Each row comes from the steps of one path. Every step used is in the known rows, and no mark comes twice. Write the path behind each row, first mark first.
(in the rows, 128 means zero)
Known rows:
todiv > nirin > vaki > dasep > roba: [129 110 175 185 167 161 108 129  82 186 115 120 129 138 125  91 114 134
 138 128  96 142 136 130 128  36 176  77 107 217 117  70 123 147]
todiv > nirin: [123 115 157 162 147 154 108 124 104 170 120 123 117 137 127 139 114 128
 124 129 114 130 138 136 122  62 147 118 127 198 112  76 141 147]
roba > nirin > nugim > dapopid > dobabol: [110 137  74 124 112 110 111 132 209 127 114 141 119 129 145  85 118 135
 100 169 123 139 115 148 148 122 126 108  97 166 135 118  73 143]
dasep > vaki > nirin > dobabol > dapopid > seni: [114 130  96  90  98  94 137 142   6 127 120 119 158 112 154 114 105 108
 129 102 111 132 148 112  62 113 138 113 115 211 128 159 117 129]
dobabol > dapopid > seni > dasep: [113 148  69 176  86 129 127 101  98 140 119 138 137 103 156 168 128 127
 110 151 117 132 141 125  85 118 102 131 132 113 130 195 147 134]
todiv > nirin > roba > dasep: [140 118 171 155 132 145 110 139  62 169 117 137 124 136 114 146 112 118
 141 152  98 129 140 130 156  53 135 105 122 193 119  78 143 151]
seni > dasep > roba > nirin > nugim: [109 153 147 170 101 133 119 127 177 108 118 112 121 112 125 102 131 135
 144 152 143 130 129 137 151 167 113  90 109 192 136 119  50 150]
nugim > nirin > vaki > dasep: [150 119 127 163 149  78 132 129  88 140 122 131 139 133 109  77 135  99
 139 154 102 147 143 134 101 168 161 100  93  99 145  80 153 130]
nirin > nugim > dapopid > dobabol: [103 135  85 108 157 105 129 124 227 150 119 142 114 133 130 103 129 139
 113 161 123 150 130 151 134  75 132 103 100 154 115 127 113 134]
todiv > nirin > vaki: [123 107 146 148 185 163 113 132 111 193 120 128 122 139 139 117 122 128
 131 135  98 134 137 136 133  57 173  85 118 185 110  48 144 140]
nugim > nirin > roba > dasep: [162 129 129 144 104  68 132 137  65 116 123 140 136 131  94 125 130  81
 151 185 107 132 145 125 138 182 115 125 110 102 145 101 154 139]
nugim > nirin > dobabol > dapopid: [137 132 105 140  95  75 135 116  64 133 131 134 133 116 104  91 122  98
 141 193  98 133 146 119  92 171 133 136 126 152 134 123 129 147]
nugim > nirin > dobabol > dapopid > seni: [137 135  79 145  87  78 134 116  55 129 127 137 137 112 106 105 120  92
 142 193  96 135 145 115  84 150 131 143 120 140 137 134 137 142]
dapopid > nugim > nirin > dobabol: [122 142  98 126 104  81 129 125  70 178 119 138 144 121 114 113 131  86
 152 158 123 138 149 122 119  99 150 142 103 110 133 143 148 153]
todiv > nirin > dobabol: [116 118 154 138 135 157 113 132  74 176 125 128 119 127 112 108 106 132
 140 146  95 131 136 125 122  35 162 118 128 238 113  71 117 152]
vaki > nirin: [137 113 150 162 159 107 122 119  53 106 125  99 139 128 135 105 112 116
 130 106 126 152 142 118  96 136 141 135 113 122 147 104 150 117]
dobabol > nirin > vaki > dasep > roba: [136 128 161 161 132 168 125 138  80 188 123 132 129 120 123  77 113 137
 144 119 103 110 138 148 121 110 174  85 100 105 132  78 118 107]
roba > dasep > vaki > nirin > nugim > dapopid: [129 129  86 121 130  70 122 142 107  91 116 104 135 139 154 113 117 103
 119 138 120 138 137 157 112 146 114 103 101 199 126 166  67 128]
nirin > roba > dasep > vaki: [146 134 139  89  93 105 137 163  52 130 122 150 146 126 121 143 124 110
 147 144 107 120 135 121 163 122 109  98 119 155 132 141 122 137]
dapopid > seni > dasep: [114 149  64 160 101 140 126 128 129 115 116 135 134 107 133 168 134 121
 130 120 130 136 132 130 103  94 119 135 103  96 143 138 147 118]
seni > dasep > vaki > nirin > roba: [108 141 161 125 117 112 137 148  84 133 123 122 142 109 140 136 137 125
 135  84 136 131 154 137 101 176 122  90 106 169 144  90 137 132]
roba > nirin > nugim > dapopid > seni: [114 143  62 134 111 121 114 132 204 108 114 141 122 122 144 100 115 130
 107 172 131 136 115 137 142 113 129 109  92 134 134 130  66 135]
vaki > dasep: [137 130 177 181 111 113 122 125  73 129 121 128 139 126 108  87 117 144
 121  95 116 149 129 133 102  92 143 117 104 144 148 147 127 130]
nugim > dapopid: [117 133  93 156 130 150 124 126 212 137 134 124 123 128 144 142 148 146
 118 132 149 128 122 136 114 126 120 135 117 162 131 120 137 122]
dasep > vaki > nirin > nugim: [115 125 129  79 142  79 139 144  68 120 116 116 145 126 148 107 109 107
 125  96 128 137 150 129  86 130 143  89 104 179 119 134 104 127]
todiv > nirin > nugim > dapopid > seni: [110 125 114 158 165 149 111 120 170 167 113 133 110 133 128 136 113 131
 121 156 118 142 139 141 119  16 154 102 103 188 102  86 124 142]
dobabol > dapopid > seni > dasep > vaki > nirin: [111 144  71 169  87 114 129 105  60 136 116 129 146 102 165 164 122 119
 109 133 118 135 149 123  65 124 106 124 126 136 133 193 148 132]
dasep > roba > nirin > dobabol > dapopid: [126 143 123 158  59 140 115 124 101 110 122 112 137 115 126  74 104 128
 152 186 119 121 113  98 151 124 116 117 132 252 129 175  24 160]
dobabol > dapopid > nugim > nirin > roba: [127 143 107 156  88  89 130 101  56 189 119 149 147 115 142 150 130  99
 127 173 118 131 156 116 110 125 116 130 132  95 126 192 173 159]
vaki > nirin > roba: [147 116 177 146 148 114 131 133  14 122 125 120 148 121 119 114 112 116
 148 114 118 150 145  99 122 120 139 123 112 107 151  89 178 120]
nirin > nugim > dapopid > seni: [109 143  66 123 154 121 132 124 220 123 118 143 118 122 129 124 126 132
 123 167 135 145 130 136 123  63 137 105  94 111 113 144 103 122]
dasep > vaki > nirin: [120 122 129  93 123  92 135 146  46 122 121 110 151 126 154 120 115 108
 124  79 131 130 147 125  79 147 136 108 113 192 128 131 124 125]

Which path is each row?
[132 138 129 165  76 140 112 127 130  98 119 106 133 126 128  93 112 123
 147 164 138 120 111 107 161 140 112 118 124 222 131 159  39 151] -> dasep > roba > nirin
[139 129 112 127 107  79 135 129  78 122 131 131 131 121  92  87 124  96
 151 179 104 134 141 121 103 165 142 138 116 148 138  94 127 140] -> nugim > nirin > dobabol
[111 127  84 158 120 148 116 132 177 196 124 137 125 132 145 109 140 152
 105 114 114 134 127 162 103  88 137 127  96 174 143  90 168 117] -> nugim > dapopid > dobabol > nirin > vaki > dasep
[108 126  67 139 126 153 118 132 197 197 127 136 122 132 152 124 144 147
 108 125 119 127 126 160 113 101 132 130 104 170 136  83 168 116] -> nugim > dapopid > dobabol > nirin > vaki
[136 124  98 122 117  72 121 144  61  89 116 101 140 139 152 120 114  97
 123 126 116 133 137 152 112 158 112 113 110 196 132 167  77 128] -> roba > dasep > vaki > nirin
[113 146 141 175 108 147 118 132 166 120 122 111 127 114 136 101 139 136
 147 143 137 127 126 134 150 176 120  87 110 193 142 103  66 146] -> seni > dasep > roba > nirin > vaki
[122 141  93 164  93  87 127  94  72 183 119 139 143 118 149 144 130 100
 118 170 123 132 154 124  97 133 116 136 133 105 123 201 161 157] -> dobabol > dapopid > nugim > nirin
[128 107 170 173 177 155 109 132  86 193 117 128 128 138 129  97 117 135
 128 120  92 145 138 138 121  39 180  80 106 191 120  57 143 142] -> todiv > nirin > vaki > dasep
[140 137 176 206  74 122 109 125  75 108 115 113 143 124 107  63 105 141
 134 120 123 143 118 119 126 102 132 111 101 209 151 168  64 146] -> vaki > dasep > roba > nirin
[123 147  91 164  86 138 113 125 173  95 112 114 130 122 129  94 110 123
 146 184 139 130 111 109 156 101 117 109 105 209 125 171  29 146] -> dasep > roba > nirin > nugim > dapopid > seni
[132 133 122 156 102 146 115 133 136 113 119 110 137 128 137  78 117 123
 153 169 125 123 111 107 169 136 130  95 118 213 130 139  42 146] -> dasep > roba > nirin > vaki
[121 128 119 165 126 111 127 115  11 118 126 109 145 105 134  95 105 122
 138 133 103 156 146 108  75 111 141 133 115 156 150 129 137 126] -> vaki > nirin > dobabol > dapopid > seni > dasep
[152 132 147 118 106 115 131 151  70 126 124 149 138 127 110 139 124 114
 151 160 105 127 130 119 176 116 110 110 122 121 139 131 133 135] -> nirin > roba > dasep
[139 135 169 123 100 167 132 146  63 187 129 156 125 111 109 134 114 130
 147 128 113  94 144 135 142 119 143 113 119  69 131  69 161 110] -> dobabol > nirin > roba
[115 136 114 113  94 126 135 121  66 150 136 139 135 106 124  92 113 137
 137 173  92 129 131 110 109  98 135 126 146 192 123 162  99 146] -> nirin > dobabol > dapopid
[113 148 157 177 107 144 125 124 156 116 125 107 125 114 122 125 141 136
 151 131 145 127 134 132 138 164 110 105 121 190 135 120  86 143] -> seni > dasep > roba
[104 139 147 133 122 108 132 141 103 126 122 111 137 113 148 132 137 125
 127  80 140 132 152 147  88 183 124  96 107 178 141  97 123 130] -> seni > dasep > vaki > nirin
[137 121 154 159 156 138 128 136  98 150 121 124 146 130 126  60 127 137
 149 126 102 148 124 120 135  92 169  70 101 157 135 119 104 128] -> nirin > vaki > dasep > roba
[142 137 150 112  87 145 130 156  49 174 124 150 129 117 119 134 111 117
 143 132 107  90 146 149 140 132 132 104 114 102 129  92 132 112] -> dobabol > nirin > roba > dasep > vaki
[114 143  89 127  65 120 114 129  87 145 122 142 138 110 145  83 108 127
 120 174 105 127 120 119 134 120 131 126 123 183 140 155  71 157] -> roba > nirin > dobabol > dapopid > nugim
[128 141 127 148  67 143 114 132 111 101 123 110 135 119 118  70 106 126
 159 176 123 121 109 100 160 121 122 118 125 251 132 156  21 154] -> dasep > roba > nirin > dobabol
[133 126  98 111 112  74 123 148  46  92 119 103 142 134 145 104 110 100
 130 134 106 134 136 146 112 145 119 113 110 214 132 164  66 131] -> roba > dasep > vaki > nirin > dobabol
[116 152  71 174  88 146 124 125 126 105 113 123 137 107 127 159 130 119
 145 132 135 134 129 118 114  90 113 131 105 136 139 158 118 125] -> dapopid > seni > dasep > roba
[122 126 118 104  90 131 121 142  73 209 117 156 128 127 120 122 117 128
 120 117  89 122 137 150 137  84 126 134 114 140 141  86 191 126] -> dapopid > dobabol > nirin > roba
[ 99 146 137 115 107 118 136 145 139 137 124 125 132 113 144 143 146 131
 124  91 141 119 145 152 104 180 118  93 115 182 132 110 112 136] -> seni > dasep > vaki
[129 117 149 141 186  89 128 118  84 103 118 108 131 128 126  84 103 116
 133 130 122 163 147 124 108 114 152 108 100 106 132 109 124 120] -> vaki > nirin > nugim
[116 124 127  77 115  94 138 152  23 125 124 113 153 119 144  99 109 112
 134  91 118 131 145 118  78 128 145 108 114 222 129 128 107 128] -> dasep > vaki > nirin > dobabol
[130 134 109 149 132  80 127 124  79 190 113 139 150 130 126 107 139  88
 144 140 121 148 151 131 117 101 163 115  89  76 138 133 167 146] -> dapopid > nugim > nirin > vaki > dasep
[146 118 104 136 157  85 135 129 116 140 126 132 134 134 119  98 141  91
 143 168 108 137 143 132 114 187 153 105 105  95 135  71 155 129] -> nugim > nirin > vaki
